Known rows, with every step that occurs
dozek zevat tagi pafu: 0.273	-3.197	-1.264	-2.363	-1.367	0.323	-2.180	1.163	0.677	1.477	0.553	-1.310	2.932	1.774	2.134	-0.591	0.590
tizodof dozek: -0.746	3.004	-2.560	-2.011	0.615	-0.980	-1.397	-3.271	-0.495	3.169	-0.210	3.933	-1.561	0.086	-1.861	1.746	2.278
tagi dozek: 1.729	3.285	0.604	2.957	0.598	-0.875	-1.739	0.822	-3.806	-2.992	-0.129	0.865	3.200	-2.648	-1.292	-0.807	-0.152
tubev tizodof dozek pafu: 0.813	1.333	-0.628	-1.072	1.836	-0.183	-1.508	-1.899	3.751	1.519	1.440	1.822	1.837	-2.254	-0.125	-2.001	0.298
zevat dozek tagi pafu: 0.880	-3.694	-2.590	-0.974	2.696	-0.407	-4.380	6.214	-1.097	0.378	1.384	0.765	3.472	1.929	2.076	-2.224	1.048
tizodof dozek pafu zevat: -2.332	-2.274	-0.269	0.820	1.430	0.886	-3.316	0.276	2.272	-2.923	4.431	2.753	0.960	-2.578	2.196	-1.134	-1.345
tubev dozek tagi: 1.514	0.615	-2.753	0.448	3.054	-0.354	-0.363	2.435	-4.901	-1.728	2.846	0.609	1.664	0.739	0.073	0.851	-2.787
zevat tagi: 0.801	0.582	-1.105	-3.383	-2.727	-0.578	1.512	-1.689	-2.264	-1.675	1.301	-1.307	-1.002	2.786	-0.358	0.561	-2.735
tubev dozek: -0.182	1.379	-4.300	0.617	0.521	-0.263	0.729	-0.050	-4.011	3.144	0.350	-1.491	-0.553	1.015	-0.069	3.486	-3.006
tagi pafu zevat dozek: -1.701	-3.876	-4.790	-1.229	0.552	1.113	-2.906	3.681	-0.366	2.037	2.300	-0.797	-0.689	3.270	2.236	0.134	-1.384
tizodof dozek tagi: 1.024	1.711	-1.586	-1.453	3.146	-1.010	-1.899	0.097	-2.154	-1.829	2.513	4.369	0.957	0.024	-1.169	-0.399	0.807
pafu zevat: -1.324	-2.588	-0.044	1.572	0.415	0.679	-1.298	1.529	-0.575	-4.807	3.837	0.847	-0.721	-1.163	1.256	0.130	-1.360
tizodof dozek zevat tagi pafu: 0.001	-2.238	-2.092	-3.074	-0.977	0.023	-2.508	0.077	0.586	2.608	0.575	0.047	2.372	1.834	1.475	-0.041	1.369
tubev tizodof: 4.424	1.342	-0.319	0.233	1.519	-0.650	3.157	0.029	-0.238	-2.360	1.669	-1.905	-1.053	-0.112	-3.161	-0.497	0.222
tubev tizodof dozek tagi: 3.223	2.494	-1.602	-1.270	3.980	-1.238	-0.330	0.146	-2.401	-2.922	3.306	3.445	0.590	-0.036	-2.809	-0.577	1.009
tubev dozek tagi pafu zevat: -0.591	-4.533	-1.805	1.983	2.737	0.098	-3.797	5.686	-2.565	-5.313	5.037	1.364	2.060	-0.994	2.493	-0.386	-1.218
dozek tagi pafu: 1.082	-3.408	-0.394	0.210	2.947	-0.842	-4.072	6.035	-0.932	-2.089	1.493	1.522	4.259	-0.145	1.791	-2.414	1.751
tizodof dozek pafu tagi: 1.313	1.812	-3.545	-0.629	-1.717	-1.240	1.795	-1.095	4.277	1.127	-4.688	0.493	1.637	-1.946	0.407	-0.093	-1.925
tubev dozek pafu zevat: -1.941	-2.990	-1.267	2.194	1.322	1.355	-2.092	1.903	0.390	-2.962	4.623	0.090	1.443	-2.182	3.039	-0.288	-3.799

Rows
-0.048	-1.236	-1.208	-2.317	-2.289	-0.110	0.772	-0.606	-2.772	-5.018	4.027	-0.728	-1.613	2.052	0.470	0.659	-3.812
pafu zevat tagi
-0.998	1.267	-1.309	-1.679	-0.217	2.311	-0.218	-6.288	3.428	6.046	-0.245	1.109	0.682	0.035	0.081	2.031	2.326
tizodof dozek zevat
-0.477	-2.051	-0.698	-2.152	-1.948	0.360	-0.382	-0.382	-0.608	-4.832	4.513	-0.660	0.149	0.912	1.700	-0.991	-4.522
dozek pafu zevat tagi
-1.092	-2.048	1.298	3.246	1.415	0.925	-3.404	2.115	0.406	-5.989	4.444	1.344	3.249	-3.948	2.509	-2.340	-2.437
tagi dozek pafu zevat
1.741	2.140	-0.623	1.980	-1.545	1.793	1.538	-3.258	1.644	1.653	-2.784	-1.707	4.037	-2.150	0.111	0.799	-0.410
pafu tagi dozek zevat
1.153	-0.826	-3.033	-1.676	2.465	0.236	-1.100	2.584	-2.181	-0.250	2.398	0.544	0.940	2.895	0.496	-1.101	-1.741
zevat dozek tagi
0.238	-2.809	-2.588	-2.223	-1.050	0.230	-1.791	1.272	-0.853	2.567	0.668	-1.783	2.684	2.162	2.058	0.632	-0.497
tubev dozek zevat tagi pafu
0.927	1.116	1.104	0.585	-0.158	0.024	-2.512	0.209	0.295	-2.318	1.412	-0.044	5.195	-2.600	1.536	-3.355	-2.946
zevat tagi dozek pafu
-0.748	-1.014	-1.563	-2.830	-1.792	-0.048	-0.784	-1.490	-0.687	-3.870	4.379	0.675	-0.410	0.940	1.166	-0.300	-3.710
tizodof dozek pafu zevat tagi
3.371	4.411	-1.470	3.247	-1.347	-1.751	0.940	0.911	-2.825	-3.442	-3.882	0.075	3.097	-2.972	-1.680	-0.022	-1.581
pafu tagi dozek
1.572	0.159	-2.247	0.409	-2.084	-0.704	2.442	0.518	4.536	-0.371	-4.750	-1.460	2.305	-2.002	1.273	-0.929	-3.073
dozek pafu tagi
-1.412	-4.728	-0.423	1.760	1.285	0.309	-3.629	4.597	-0.176	-4.541	3.580	1.084	1.203	-1.291	2.457	-0.672	0.219
tagi pafu zevat
-1.338	0.522	-0.580	-1.227	1.125	0.177	-2.980	-1.921	3.826	2.575	0.659	2.764	2.321	-2.131	1.320	-1.820	0.245
tizodof dozek pafu
1.562	1.839	-2.221	-4.618	-2.475	0.573	2.485	-6.040	-0.099	1.872	1.747	-1.174	-0.868	2.715	-1.279	1.700	-0.934
tubev tizodof dozek zevat tagi
-0.012	1.320	-2.146	-4.560	-3.018	0.856	1.342	-6.169	-0.033	2.742	1.242	-0.535	-0.421	2.934	-0.279	1.811	-1.112
tizodof dozek zevat tagi
-0.537	-1.550	-2.088	-1.953	-1.845	0.301	0.000	-0.354	-2.035	-3.699	4.513	-1.168	-0.013	1.290	1.814	0.307	-5.471
tubev dozek pafu zevat tagi
0.461	0.980	1.654	2.414	1.145	0.384	-3.289	1.113	1.458	-1.458	0.768	0.577	5.622	-3.985	1.829	-3.664	-1.538
tagi dozek pafu
